Every row comes from one small tree of marks. Brackets hold a mark, then the marks that hang from it, in alphabetical order. Every link used is in the known rows. Which tree was each row made from?
(in the rows, 128 means zero)
Known rows
(N (B Y) (Q R) (T V)): [161 150 169 130 151 114 101 111  60 139  60 179 137 148 129  48 102 137
 102  90 133]
(H (V R)): [193  94 131 104 148 130 125 117  96 123 106 105 132 126 115  90 112 119
 101 117 153]
(N (B (Y (Q R))) T): [162 182 156 152 150 119 118 128  67 131  77 158 139 154 179  57  79 144
 109  66 147]
(Y (B (N T)) (Q R)): [155 153 149 174 144 112 115 115  81 138  71 150 135 140 174  69  94 139
 125  81 143]
(B N): [184 144 137 140 132 122 128  95  88 133  84 140 114 136 127  98  76 133
 127 124 144]
(T (N Q) V): [162 127 151 139 134 143 113  77 103 140  72 142 106 141 118  84 130 113
 120 137 121]
(T (N (Q (R B) Y)) V): [132 136 151 154 144 120  92  87  98 126  71 164 132 139 187  66 135  81
 122 105 128]
(R (Q Y)): [157 142 131 156 134 120 116 119 121 115  88 126 133 156 190  80  92  97
 129 152 145]
(B N (Y Q)): [181 185 142 152 138 113 127 111  71 132  85 143 115 169 165  99  60 134
 124  94 138]
(V R (T (N B Q))): [231 148 147 120 154 142 114  91  79 134 103 167 136 141 105  75 110 129
 110 108 142]
(Q (R (B (N (T V)))) Y): [139 143 137 146 147  97 114  94  71 124  60 165 141 126 192  68 115 145
 120  82 140]
(N (B Y)): [180 159 136 117 131 118 128 114  72 128  87 151 115 149 133  84  60 144
 109  96 150]
(Y (B (N (T V))) Q): [152 141 135 155 134 107 130  95  80 146  58 143 107 143 165  82 115 171
 118  82 128]
(Y B (Q R)): [155 130 155 165 136 109 107 128 115 137  89 123 126 143 183  74  94  92
 121  95 144]
(R (B N)): [171 151 132 141 129 111 125  97  82 127  84 145 116 134 128  83  79 136
 140  97 150]
(V (R (B (N T)))): [177 151 138 119 146 112 126 106  68 124  87 160 137 129 115  81  98 164
 126  82 153]
(N B (Q R) T): [164 148 163 152 149 130  98 118  84 136  71 174 145 136 133  42  97 113
 114 103 146]
(V (R B) (T (N (Q Y)))): [200 152 130 131 153 129 107  98  97 116 105 160 151 151 165  78 116 104
 117 103 147]
(B (N T) Y): [177 173 136 131 140 126 133 103  58 125  73 153 133 151 125  88  61 176
 119 107 147]
(N (Q Y) T): [148 151 133 153 138 136 107 117 109 122  74 154 142 158 186  70  94 108
 107 132 145]
(Y (B N) Q): [167 152 134 163 129 109 123 107  93 140  82 138 107 149 170  94  81 127
 127  92 141]
(N (Q Y) (T V)): [144 133 137 142 138 124 107 103 105 131  62 152 131 151 182  71 120 120
 101 129 131]

Write each row's tree
[156 166 161 149 146 132  97 105  80 121  84 163 140 154 128  61  91  95
 132  97 141]
(T (N (Q (R (B Y)))))
[231 124 131 120 166 115 110 106  67 124 104 140 156 139  98  62 109 123
 122  88 152]
(H (V (R (B (N Q))) T))
[160 142 159 164 149 118  98 110  79 138  65 174 144 139 127  60  91 118
 123 108 143]
(Y (B (N (Q R) T)))
[184 143 148  86 141 121 132  85  55 135  88 163 105 135 115 104 111 164
  96  88 129]
(T (N (B Y)) (V R))
[176 166 153 116 147  83 121 109  58 134  88 155 113 156 151  95  99 145
 120  57 130]
(T (V (R (B N (Y Q)))))
[167 119 143 104 137 121 126  84  89 129  92 137 111 121 116  94 141 142
 120  96 133]
(T N (V (R B)))
[170 177 141 146 138 102 121 111  70 117  83 151 130 162 124  71  65 139
 154 107 146]
(R (B N Y) Q)
[174 162 152 107 149 106 127 119  58 138  80 159 118 154 157  79 109 173
  93  62 133]
(N (B (Y Q)) (T (V R)))
[157 159 149 113 147  99 123 122  73 129  84 142 129 156 158  72 117 162
 110  59 137]
(N (T (V (R (B (Y Q))))))
[146 153 119 164 138 113 123 109  89 118  67 158 138 152 185  76  90 148
 131 127 146]
(R (Q (Y (B (N T)))))
[139 155 125 155 141 102 122  95  82 119  58 155 133 145 181  63 119 158
 139 108 135]
(R (B (N (T V))) (Q Y))
[179 149 142  98 140 103 121 125  81 118 107 142 131 148 122  89  77 129
 115  86 155]
(V (R (B Y)))
[159 149 153 152 146 116  88 120  96 128  80 178 139 146 195  65  88  68
 106 110 145]
(N B (Q R Y))
[141 128 155 152 151 119  94 109 102 132  62 157 146 144 189  60 124  99
 102 125 131]
(N (Q R Y) (T V))
[232 140 133 109 149 139 135  88  77 129 109 148 131 126 113  88 108 158
 109 101 149]
(V R (T (N B)))
[144 138 136 148 139 105 104 119 108 115  91 141 142 134 202  71  90  88
 123  99 155]
(Q (R B) Y)
[224 100 119 104 156 118 127 114  91 117 116 101 154 126 113  64 116 140
 114  89 163]
(H (V (R B) T))
[174 128 152 112 149 111 124 109  80 133  77 153 127 131 115  61 134 164
 117 112 135]
(N B (T (V (R Q))))
[168 130 135 124 129 135 135  70  82 139  72 146  95 122 128  89 123 157
 114 106 129]
(T (N B) V)
[216 163 137 120 155 124 128 105  78 110 112 135 154 158 110  70 101 152
 139 107 149]
(V (R (B Y) Q) (T N))
[181 168 154 119 153 104 129 107  53 139  76 154 122 157 150  97 103 175
 104  77 128]
(B (N (T (V R))) (Y Q))
[158 125 142 122 149 111 119 114 102 122  79 139 140 145 175  78 135 137
 109 136 134]
(N (T (V (R (Q Y)))))
[165 146 153 171 141 101 110 113  90 140  82 144 122 141 176  83  85 106
 128  87 141]
(Y (B N) (Q R))
[175 112 118 130 154 104 117 118  82 114  92 138 140 142 167  92 108 115
 114 118 147]
(H (V (R (Q (Y (B N))))))
[158 163 130 150 134 144 109  91  92 126  78 179 118 150 181  84 100 102
 109 116 138]
(T (N B (Q Y)))
[187 144 141 115 141 102 120 105  77 126  99 155 124 130 117  94  88 131
 129  90 151]
(V (R (B N)))
[150 113 134 126 140 113 118  94 106 123  85 143 118 140 173 100 144 122
 113 131 127]
(T N (V (R (Q (Y B)))))
[178 131 129 130 161 119 125 114  66 113  86 134 152 132 104  55 123 161
 137  97 152]
(H (V (R (B (N T)) Q)))
[226 150 142 131 157 100 121 107  81 121 107 142 151 143 108  67  97 143
 149 109 152]
(V (R (B N) Q) T)
